Each row was made from one small tree. Brackets hold a mark, then the marks that hang from it, in alphabetical order. Every link used is in the known rows. Write each row's tree.
Known rows
[W B]: [-25  -7   6 -10 -16 -29 -12  26  -6 -18   4  -4  -5  25 -10  19  -5  -3
  -4 -13 -21 -13 -12 -10]
[R F]: [-17  -6 -11  17 -17  -5 -42   8  -5 -10 -11  16  -3  26   2  39 -16 -15
   9 -11 -20   7 -14 -17]
[W [B N] R]: [ -6   0  -2   1  -7 -15  -3   9 -21  -7   8 -16   7  23  19  -5   6   3
 -13 -23 -35 -48   3  -3]
[W [R [F Y]]]: [-11   4 -20  15  -4  16 -31  -1 -20 -22  -3   5  -1  15  -7  22  -8  -9
  -4 -19 -12 -14  -4  -5]
[R [F A Y] [W B]]: [-11 -26   5 -10 -34 -43 -27  43 -21 -73   8  12  27   9 -26  36 -19 -36
  -4 -22 -34   4 -36  -8]
[V P]: [-27  10  10   5 -12  14 -15   6   0  18   1 -11  -1  26   2  13 -15   5
  -9   6 -12 -14  -5 -10]
[A F]: [-11   7   8  23  -9 -19 -10  13 -12  -8   3 -25  -6  26   1  16 -20   9
   3   5  -2 -10  -8 -31]
[R [F A] W]: [  3 -18   6  18 -32 -22 -28  27  -7 -28  -5  25  26  22  -2  30 -31 -42
   1 -17 -23  -6 -32 -11]
[V G P]: [-18  16  29   6 -15  32   6  17  12  18   7  -1  -1  24  10  17 -26   1
  -4   6 -12 -27  13 -21]
[F A [R [W B]] Y]: [-19  -3  11 -10 -22 -38  -2  44   5 -47  33   5  27 -11 -29 -13 -18 -16
 -10 -25 -25 -15 -19  -8]
[A [F R Y]]: [-21  21  -2  19   2 -17 -13   9  -1 -15  24 -32  -4   0 -19  -4 -17  23
  -3   0  -5  -1  -1 -31]
[P [V G]]: [-28  -8  26   3 -19   7  19   4  17 -16  10  16   0  37   1  30 -10 -10
  25  -5   4 -11  -1 -34]
[F A [R [W P]] Y]: [ -6  -3   6  11 -11 -27 -13  34  16 -25  19  14  21  -9 -36 -21  -9 -20
  -9 -29   1 -30 -17  -7]
[R F [W P]]: [ 16 -27   0  24 -10 -15 -57  14   6  -8 -20  17   7  33 -31  31  -3 -29
  -6 -26 -13 -21 -34   1]
[R [F A Y] [W P]]: [  7 -23   3  15 -22 -31 -34  31  -7 -48  -6  22  20  12 -35  25  -6 -43
   0 -27  -7 -12 -33  -5]
[W [P V]]: [-25 -20  13  11  -6 -16 -10   2  14  -1  -7  12  -8  43 -29  20  22  -9
  15 -18   9 -21 -14 -18]
[P V]: [-38 -12  11   2 -13  -9   0  -4   3 -13   4  12  -1  39  -7  28   0  -2
  20  -3   2   0 -15 -24]
[W R]: [ -7   8  -5  15  -3  16 -10   1  -7   7  -2   1  -3  22   5  -5 -12  -5
 -10 -13  -1 -40   1  -3]
[F [R W]]: [  1   6   2  14  -3  -4 -26   5  24  11  11   6  13  10 -14 -11 -21   0
 -11 -15 -11 -20 -17  -8]
[F A R Y]: [-34  13  -4   6 -16 -19   3  29   6 -26  27  11  11 -14  -7 -15 -21  -7
   5 -16  -5  -4   1 -22]
[F [R [W [P V]]] Y]: [-14 -11   8   4   4 -16 -22   0  23 -23  18   6  10  11 -53  -3  12   1
   1 -24   6 -20 -23  -5]
[F A [R W]]: [ -6   3  12  16 -18 -16  -6  28  19  -3  20  19  25   4  -5 -18 -34 -23
  -6 -18 -15 -26 -17 -10]
[F A Y]: [-31   3   1   1 -27 -27  10  30 -18 -45  14   8   8  -2  -6   7 -17 -15
  10  -6  12   0  -7 -24]

Which tree is each row?
[ 12  -2  16  31   6 -20 -31  12  17  14   8 -20   3  20 -30  -9 -12   4
 -15 -15 -10 -37 -16 -15]  [A [F [R [W P]]]]
[ -1 -36  37  -9 -14 -22  -4  25  22 -25   4  13  10  44 -42  25  11 -22
   3 -29 -12 -45 -25 -10]  [R [W B [P [V G]]]]
[-14  -1 -14  15 -15   6 -11  19 -21 -32   2  16   8   8   0  13 -16 -28
   0 -22 -13 -19  -4  -8]  [W [R [F A Y]]]
[-13   8   6   5 -17 -22  -2  29   8 -36  27  11  26 -14 -18 -18 -26 -16
  -6 -17  -5 -10 -19 -11]  [F A [R W] Y]
[-12  -5  -7  25 -18   9 -16  18 -13  -7  -3  23   6  23  12  14 -24 -35
  -4 -21 -24 -32  -5 -10]  [W [R [F A]]]
[  3  11  12  25  -1 -16 -23   9  10   1  15 -22   9  14 -15  -5 -25   9
 -12  -6 -17 -19 -13 -21]  [A [F [R W]]]
[ -6 -10 -11   8  -7 -13 -26   8 -21  -7   1  -4  13  26  22  19   5  -9
 -12 -29 -52 -33  -2  -4]  [W [B N] [R F]]
[  2 -14  10   2   2 -23 -36  24  29   6   9   1   6  17 -41 -11   1  -5
 -17 -36 -24 -43 -19   4]  [F [R [W B P]]]
[-14 -28  12   2   5 -19  -3   5  -4  -4   7  -6   5  43 -11   4  40  -6
  -2 -36 -30 -64  -3  -3]  [W [B N] [P V] R]
[ -4 -16   5   3   5  -7 -20  23  -1   4  -4  -2 -10  33 -28  -2  17 -13
 -18 -35 -16 -69  -1  10]  [W B P R]
[-23 -13  -5  -6 -20 -14 -12  35 -24 -47   9   9   6  12 -10  24  -9 -30
  -8 -30 -36 -25  -6  -5]  [W B [R [F A Y]]]
[  8 -11   9  -4 -21 -42 -14  15 -10 -27   5 -12  25  22   5  10  -2   0
  -8 -16 -28 -25 -24  -4]  [R [W [B N]]]
[ 10 -35   5   7 -12 -31 -54  29   3 -24 -15  12   8  34 -41  37   5 -29
  -9 -33 -35 -24 -33   4]  [R F [W B P]]
[  6 -11   7   9   2 -33 -31  18  21   9  11  -6  18  13 -18 -17  10   0
 -16 -33 -34 -46 -17   2]  [F [R [W [B N] P]]]
[  5 -32   0  -2 -11 -38 -53  28  -8 -52  -9   2   9  20 -56  37  12 -22
 -10 -33 -24 -13 -37   5]  [R [F Y] [W B P]]
[ -7 -13  -9  23  -9  -1 -25  24 -12 -19  -5  19   0  13 -23  10   3 -34
  -5 -35  -6 -42  -4  -1]  [W P [R [F A Y]]]
[  7  -4   5  21   4 -10 -36   9  32  19   5   7   8  15 -32 -14  -6  -4
 -12 -28  -6 -39 -18  -1]  [F [R [W P]]]
[-28  -7  -9  10 -30 -21 -16  29 -19 -49   2  19   8   4  -3  33 -20 -29
  12 -12 -13  14 -16 -20]  [R [F A Y]]
[ -7 -15   4   4  -6 -47 -16  23  -2  -5  -2 -10   0  28  -6   5  22  -1
   0 -30 -25 -39  -5  -8]  [W [B N] P]
